Each row was made from one walk, in order. Every step used is in the known rows, and no mark comes twice. Write each row's walk.
(in the rows, 128 means zero)
Known rows
zofig -> gimo: [133 100 131 138 125 151  60 114 141 118 145 125 165 184 104 126 170 127
  87 104 112]
suzin -> gimo -> devesur -> nupuna -> zofig: [132  96 120 167 130 113  74 106 120 119  89 143 190 172 114 122 185 137
  86  98 104]
zofig -> piti -> mozap -> nupuna -> devesur: [ 55 105 162 110  97 117  78 101 149 121 124 146 155 207  75 104 124 125
 119  97 117]
devesur -> nupuna -> zofig -> piti -> mozap: [107 103 129 174 122 120  84 104 150 117 131 103 172 194  94 105 106 113
 122 112 108]
mozap -> nupuna: [139  90 128 113 127 129  88 105 130 116 130 124 159 181  94  94 168 122
 107 114 103]
devesur -> nupuna -> zofig -> piti: [121  89 122 166 133 116  72 116 148 108 119  91 189 186  84 109 134 127
 108 125 105]
mozap -> nupuna -> zofig -> gimo -> suzin: [125  61 129 163 118 127 104  71 166 127 120 162 166 176 106  87 142 118
  85 121 101]
piti -> mozap -> nupuna -> zofig -> gimo -> suzin: [112  74 137 172 107 131 116  60 167 136 131 173 148 182 115  85 113 104
 100 108 105]
gimo -> devesur -> nupuna -> zofig -> piti -> suzin: [ 94  95 135 151 129 114  80 132 135 110  96 153 195 212 102 130 143 135
  82 131 103]
piti -> suzin -> gimo: [154 130 146 107 117 145  80  99 123 108 111 160 166 149 100 114 182 135
  58  95 108]
zofig -> nupuna: [155 105 134 122 116 129  71 116 124 105 140 115 175 138  92 116 121 127
 113 121 114]
gimo -> suzin -> nupuna -> devesur: [107 106 142  93 101 105  85 107 178 127 105 109 169 122  97 102 141 139
  90  98 116]
suzin -> gimo -> devesur: [123 131 144 126 129 130  55 118 114 126 104 145 174 178 110 121 186 146
  87  88 110]
gimo -> suzin -> piti -> mozap -> nupuna: [123 100 133 107 125 127 108  73 163 138 138 178 145 190 116  68 132 121
  87 118  98]
zofig -> gimo -> devesur: [104 101 135 140 129 142  52 131 130 127 130 148 171 210 118 139 176 136
  87 103 112]
piti -> suzin -> gimo -> devesur -> nupuna: [120 104 126 115 127 131  85 110 109 110  87 178 179 182 115 130 221 148
  48  99 103]
nupuna -> zofig: [165 114 135 155 123 124  69 115 144 118 138 104 173 158 100 110 123 111
 118 111 108]
devesur -> nupuna -> zofig: [158  86 109 160 129 119  83 109 141 111 128 100 180 164 102 113 155 116
 107 116 102]
piti -> suzin -> gimo -> devesur -> nupuna -> zofig: [134  97 128 149 121 120  89 106 118 112  81 182 189 170 117 130 188 135
  59 105 103]
suzin -> piti: [158 119 132 108 137 135  57 121 147 119 146 131 171 177 107 108 155 132
  87 119 105]
piti -> mozap: [135 133 139 128 117 139  76 109 137 127 154 112 146 177 108 108 124 109
 120  93 112]
piti -> mozap -> nupuna: [125 103 135 122 116 133  99  93 131 125 140 136 142 189 103  91 141 107
 121 102 106]
devesur -> nupuna -> zofig -> gimo -> suzin -> piti: [140  61 107 165 134 128  88  82 177 123 128 166 184 177 120 103 161 133
  52 131  97]
suzin -> gimo: [152 128 138 124 125 138  64 101 126 116 119 122 168 151  96 107 179 137
  86  88 110]
zofig -> gimo -> suzin -> piti: [132  96 129 123 133 144  69  93 172 130 143 168 169 183 117 101 160 142
  53 121 103]
gimo -> devesur -> nupuna: [115  95 112 128 139 121  70 132 121 121 118 121 178 204 114 128 191 137
  97 111 103]

Which walk is each row?
[ 98  73 111 147 135 137  66 125 126 120 120 144 178 217 120 141 209 140
  76 109 106] : zofig -> gimo -> devesur -> nupuna
[147  95 137 143 119 121  95  89 152 128 138 168 158 182 115  87 112 101
 110 120 103] : suzin -> piti -> mozap -> nupuna -> zofig
[ 92 100 148 105  93 121  88  93 142 124 133 154 146 183  92 108 142 113
 118  89 115] : piti -> mozap -> nupuna -> devesur
[141  64 108 179 125 134  80 102 146 110 130 124 180 177 108 127 170 118
  86 115 106] : devesur -> nupuna -> zofig -> gimo
[124  99 136 153 121 126  88  95 136  98  88 150 191 165  85 112 165 139
  59 114 105] : devesur -> nupuna -> zofig -> piti -> suzin -> gimo
[127 118 147 159 127 121  59 121 153 115 129  97 183 180  83 105 103 123
 119 119 110] : nupuna -> zofig -> piti
[ 87 106 148 128 120 129  90  99 139 122 131 127 151 211  86  88 122 119
 121 110 108] : zofig -> piti -> mozap -> nupuna
[132  63 108 176 125 129  96  81 166 121 124 135 177 170 111 107 159 125
  74 117 101] : devesur -> nupuna -> zofig -> gimo -> suzin
[118  84 134 166 120 119  72 134 151 128 100 129 184 161 125 134 139 125
  96 111 117] : suzin -> nupuna -> zofig -> gimo -> devesur
[120  86 143 148 112 126  87 132 149 119  92 167 184 159 129 142 142 124
  69 117 115] : piti -> suzin -> nupuna -> zofig -> gimo -> devesur
[ 97 137 152 133 121 136  66 115 145 123 145 105 156 199  90 103 106 122
 121 102 114] : zofig -> piti -> mozap
[ 80 113 162  83  97 115  74 134 163 105  95 127 180 148  79 125 136 143
  75 110 122] : zofig -> piti -> suzin -> nupuna -> devesur
[102 130 166 148 119 122  64 118 129 116  82 177 192 188  98 122 136 144
  72 108 110] : nupuna -> zofig -> piti -> suzin -> gimo -> devesur
[ 94 100 132 172 133 110  64 113 127 116  81 136 199 196  95 117 167 149
  88 106 106] : suzin -> gimo -> devesur -> nupuna -> zofig -> piti
[ 89  98 147  91 101 115  96  74 172 137 130 197 150 184 105  83 135 127
  83 105 106] : gimo -> suzin -> piti -> mozap -> nupuna -> devesur
[137  93 136 141 119 116 111  68 172 139 133 181 155 175 119  66 100 109
  98 123  97] : gimo -> suzin -> piti -> mozap -> nupuna -> zofig
[127 107 144 150 123 110  75 129 164 115 104  74 187 143  88 102  97 126
 118 122 115] : suzin -> nupuna -> zofig -> piti
[139 108 128 109 124 118  97 106 168 128 112  91 164 126 107  86 138 133
  92 111 107] : gimo -> suzin -> nupuna
[112 131 155 168 116 125  70 109 153 124 139 107 165 187  93 103  74 108
 132 107 114] : nupuna -> zofig -> piti -> mozap
[126 133 151 109 121 137  70 117 113 118  96 183 173 177 114 126 189 144
  60  93 108] : piti -> suzin -> gimo -> devesur
[129 120 155 142 118 128  74 121 150 107 122 134 182 179  87 113 106 121
  93 126 108] : nupuna -> zofig -> piti -> suzin
[132 102 139 166 117 138  84  76 181 139 148 182 161 177 128  97 100 115
  80 113 107] : nupuna -> zofig -> gimo -> suzin -> piti -> mozap
[123  87 127 127 120 133  93  99 173 128 115 115 166 140 113 101 153 137
  72 109 111] : zofig -> gimo -> suzin -> nupuna
[124  98 131 135 124 145  78  92 161 128 139 137 161 176 108 105 159 135
  74 107 106] : zofig -> gimo -> suzin
[130  74 136 162 116 137  91  82 156 127 141 192 159 196 120 103 127 105
  90 119 107] : suzin -> piti -> mozap -> nupuna -> zofig -> gimo
[101 118 150 156 111 108 102  96 186 135 109  97 166 143 101  79  58 118
 118 112 113] : gimo -> suzin -> nupuna -> zofig -> piti -> mozap
[106  79 132 126 121 142 103  66 169 138 140 202 146 203 122  82 148 124
  66 116 102] : zofig -> gimo -> suzin -> piti -> mozap -> nupuna
[151 110 137  93 117 131  96 126 145 109 110 117 167 131 108 114 152 125
  80 114 112] : piti -> suzin -> nupuna
